What can hang from each mark
k957: k93 k703 k764
k944: k93 k607 k703
k503: k703
k71: k368 k391
k368: k71 k607
k764: k957
k703: k503 k944 k957
k93: k944 k957
k607: k368 k510 k944

Each row was made from one small tree. The marks that hang from a mark follow it in brackets, in the order of their numbers. Every link used is in the known rows. Write each row's tree.
In the rows, 128 means zero.
Known rows
k368(k71(k391) k607(k510 k944)): [148 180  76 114  91 132 123 172  97  86 138 115 154  79 132 183 136 194
 153 195 126 145 156 137 136 133 124  94 173  86]
k607(k368(k71) k510 k944(k93(k957))): [133 159  88 109  96 125 124 132 154 112 149 153 144 129  72 160  97 141
 133 197 118 150 127 131 154 107 115 157 176  96]
k703(k503 k944): [171 162  89 113 146  87 132 126  99 107 170  86 116 123 142 191  87 136
 155 143 119 146 118 100 124 136 167 109 141 111]
k703(k503 k944(k607(k368(k71) k510))): [160 184  68 113  97 121 139 143 130  85 168  98 134  95 141 155 100 125
 146 177 113 141  91 116 125 112 135 145 128 141]
k93(k944(k607) k957): [154  61 117 118 148 128 214 131 117 111 136 145 149 151  97 203  82 176
 163 167 107 148 150 145 146 148 154 153 128  90]
k71(k391): [147 135  86 103 142  98 149 141  75 107 138 113 133 137 117 206 119 192
 158 142 129 145 153 119 143 146 140  95 178  85]
k71(k368(k607) k391): [174 124  76 116 117 115 156 151  95 116 126  94 137 110 136 191 127 167
 191 179 144 165 175 110 113 161 146  93 161 104]
k71(k368(k607(k510))): [171 123  81 132 105 117 147 151 121 134 144 104 140 120 125 185 109 134
 187 207 146 175 138  91 105 175 135 129 166 135]
k503(k703(k944(k93) k957(k764))): [140 120 130 130 148  71 117 123 113 108 137 118 121 206 133 182  67 155
 139 151 124 168 100  98 106 161 177 144 173 101]
k957(k93 k703 k764): [138 101 169 128 181  83 136  87  96 135 133 131 108 203 128 208 110  84
 158 162 129 175 107 124 126 150 131 201 178 111]
k957(k93 k764): [143 116 138 121 164  78 137  97  89 126 147 128 117 186 120 220  93  85
 165 168 123 181 102 119 122 177 139 185 168 109]
k764(k957(k93 k703(k503))): [158 153 128 118 165 101 162  82  87 115 118 104 124 161 111 205 104 160
 145 155 125 140 104 127 131 104 149 157 154  93]
k503(k703(k957(k93(k944)))): [153  99 116 140 157  72 157 105  89 112 106 127 166 210  88 226  53 130
 143 159 137 151 115 118 110 162 158 160 144  83]
k944(k93): [156 134 106 117 133 101 151 146 115 129 154 133 123 158  99 196  95 176
 155 152 120 180 121 107 135 155 162 126 171  88]
k607(k944): [157 158  90 129 143  99 117 142  96 128 168 121 128 115 114 207  97 158
 158 161 116 152 120 112 144 152 129 121 174  89]
k368(k71(k391) k607(k944(k703(k957)))): [161 155 109 134  95 152 123 138  98  60 114 125 150  80 121 196 132 197
 135 193 112 152 149 156 133 122 132  80 165  44]
k503(k703(k957(k93(k944) k764))): [139  74 150 147 168  63 154  90  96 113 106 126 152 234 105 223  57 101
 149 169 135 161 101 126 105 169 156 185 150  91]
k368(k607(k510 k944(k93(k957(k764))))): [143 118 132 114 108 126 134 140 160 115 147 143 142 137 123 170 104 135
 164 211 112 181 130 122 130 147 153 164 170 115]
k703(k503 k957): [168 165  85 134 135  99 142 121 111 102 154  94 120 135 103 211  92 169
 137 158 129 147  92 115 118 135 151  98 161  91]
k957(k703): [147 113 127 132 165 101 145 123 103 136 140 122 110 163 114 199 112 158
 150 145 132 154 121 113 143 136 133 137 182  97]
k368(k607(k510)): [159 137  90 127 114 118 146 152 123 116 148 112 147 126 124 196 108 159
 161 185 133 168 118  99 120 162 142 121 168 121]
k703(k944): [157 138  96 111 154  83 126 136  88 115 172 117 119 139 137 198  89 150
 156 146 122 150 128  95 122 161 147 117 165 103]
k607(k368 k944(k93 k703(k957))): [167 139 107 132 109 120 104 119 152 106 143 152 147 124  89 185  88 132
 135 187 109 173  97 102 131 111 132 136 167  84]
k93(k957(k703(k503 k944(k607)))): [162 126 123 101 159 126 172 108 117  99 144 104 111 127 145 169 105 155
 151 148 105 137 136 130 140 104 164 155 129 121]
k368(k71(k391) k607(k510)): [142 154  83 112  96 131 151 161  97  85 125 109 149 112 124 185 139 200
 152 184 135 151 153 137 132 143 133  94 173  91]
k944(k703(k503 k957(k93))): [176 142 126 123 132 113 139  76  99  88 122 113 135 145  97 217  90 105
 139 176 113 170 100 125 118 132 158 147 137  92]
k607(k368(k71(k391)) k944(k93(k957))): [135 158  83  93 109 122 135 131 128  94 133 145 143 120  85 167 114 173
 137 168 118 141 164 148 163  94 126 119 171  64]

Which tree is each row?
[137 156  76 114 122 106 143 131 100  98 134 113 132 133 104 189 119 165
 140 150 136 138 135 132 148 120 114 103 175  78]
k607(k368(k71(k391)))
[180 152  71 120 112 116 126 160  95 118 139 102 146  77 143 189 125 159
 190 190 134 160 179 111 117 150 135  91 163  99]
k71(k368(k607(k944)) k391)
[149 119 154 138 166  97 146  97 120 129 141  90  95 173 139 187 112 120
 154 150 124 158 101 127 137 115 151 153 162 111]
k957(k703(k503) k764)
[164 147 130 120 164  95 147  88  98 122 131 101 117 163 117 204 106 104
 153 149 129 161 111 121 131 117 151 170 148 110]
k957(k93 k703(k503))
[166 114 102 134 117 138 153 111 132  94 134 140 143 126 104 198  96 145
 141 177 109 166  85 112 126 131 127 146 152 105]
k944(k607(k368) k703(k957))
[146 159  72 110 112 130 165 150  99  89 136 120 138 113 117 182 124 184
 149 155 119 144 131 142 147 122 118 120 156  90]
k944(k607(k368(k71(k391))))
[146 122 163 118 153 114 141  99 147 126 140 123 102 157 121 165 106 127
 150 171 106 162 124 143 154  91 165 171 159  99]
k607(k944(k93(k957(k703(k503) k764))))
[170  93 137 120 139 116 189 123 116 110 125 122 158 159 122 189 100 114
 168 185 115 160 116 133 118 113 156 202 113 133]
k957(k93(k944(k607(k510))) k703(k503))
[140  94 131  97 128 146 183 139 139 117 128 157 132 164  98 162 116 197
 149 178 109 167 138 129 147 120 149 181 168 121]
k944(k93(k957(k703)) k607(k510))
[142 102 159 111 178  95 145  80 124 111 145  98  93 174 151 170 102 108
 148 150 117 141 130 129 138 107 160 161 152 117]
k93(k957(k703(k503 k944) k764))
[177 148  75 132 100 119 114 159 121 134 156 109 147  88 132 180 110 128
 188 218 135 167 140  96 108 165 125 129 166 131]
k71(k368(k607(k510 k944)))
[174 168  83 123 142  85 122 124 107  90 172  93 119 129 131 201  84 156
 138 152 126 140  99 101 104 134 161  93 151  98]
k703(k503 k944 k957)
[149 147  87 130 154  75 116 122  86 103 139 104 131 170 126 199  68 172
 132 140 132 137 110  91 113 160 155 111 170  97]
k503(k703(k944 k957))
[163 147  99 115 156  72 112 115  83  95 161 134 131 158 120 221  83 122
 143 165 131 158 107  97  92 170 138 144 167  96]
k703(k944 k957(k93))
[174  88 142 119 145 115 192  76  95  97 103 118 164 156  99 209  75 139
 156 177 103 148 126 141 133 116 171 156 108  73]
k764(k957(k93(k944(k703(k503)))))
[133  88 146 109 147 105 164 107 133 124 142 142 111 192  98 189  94 149
 152 165 115 178 133 133 145 152 162 163 174  92]
k944(k93(k957(k764)))
[156 111 164 110 127 132 145  80 144 108 132 124 120 135 111 168  94 111
 153 184  85 176 132 145 161 106 177 163 137  88]
k607(k944(k93(k957(k764)) k703(k503)))
[172 132 112 112 104 151 169 123 116  95 135 106 141 104 125 175 109 151
 160 184  92 166 110 125 144 126 159 149 125 132]
k944(k607(k510) k703(k503))
[165 112 126  89  94 168 193 113 144  91 120 129 144 123  97 158 105 167
 153 190  84 174 135 139 154 112 183 167 122 122]
k944(k93(k957) k607(k510) k703(k503))
[184 142 123 122 123 138 164  89  99  79 125 120 141 122 111 212  96 126
 147 180  98 175  93 135 117 138 161 165 119 104]
k944(k607 k703(k503 k957(k93)))
[160 144 118 129 151  77 119 110 112  91 172  93 104 154 148 196  87 124
 145 163 122 151  83 109  98 141 160 119 156 108]
k703(k503 k944 k957(k764))
[143 156  73  94  79 137 160 174 124  86 135 138 151 123 105 158 127 195
 150 180 117 163 130 133 139 113 132 139 161 109]
k944(k93 k607(k368(k71(k391)) k510))
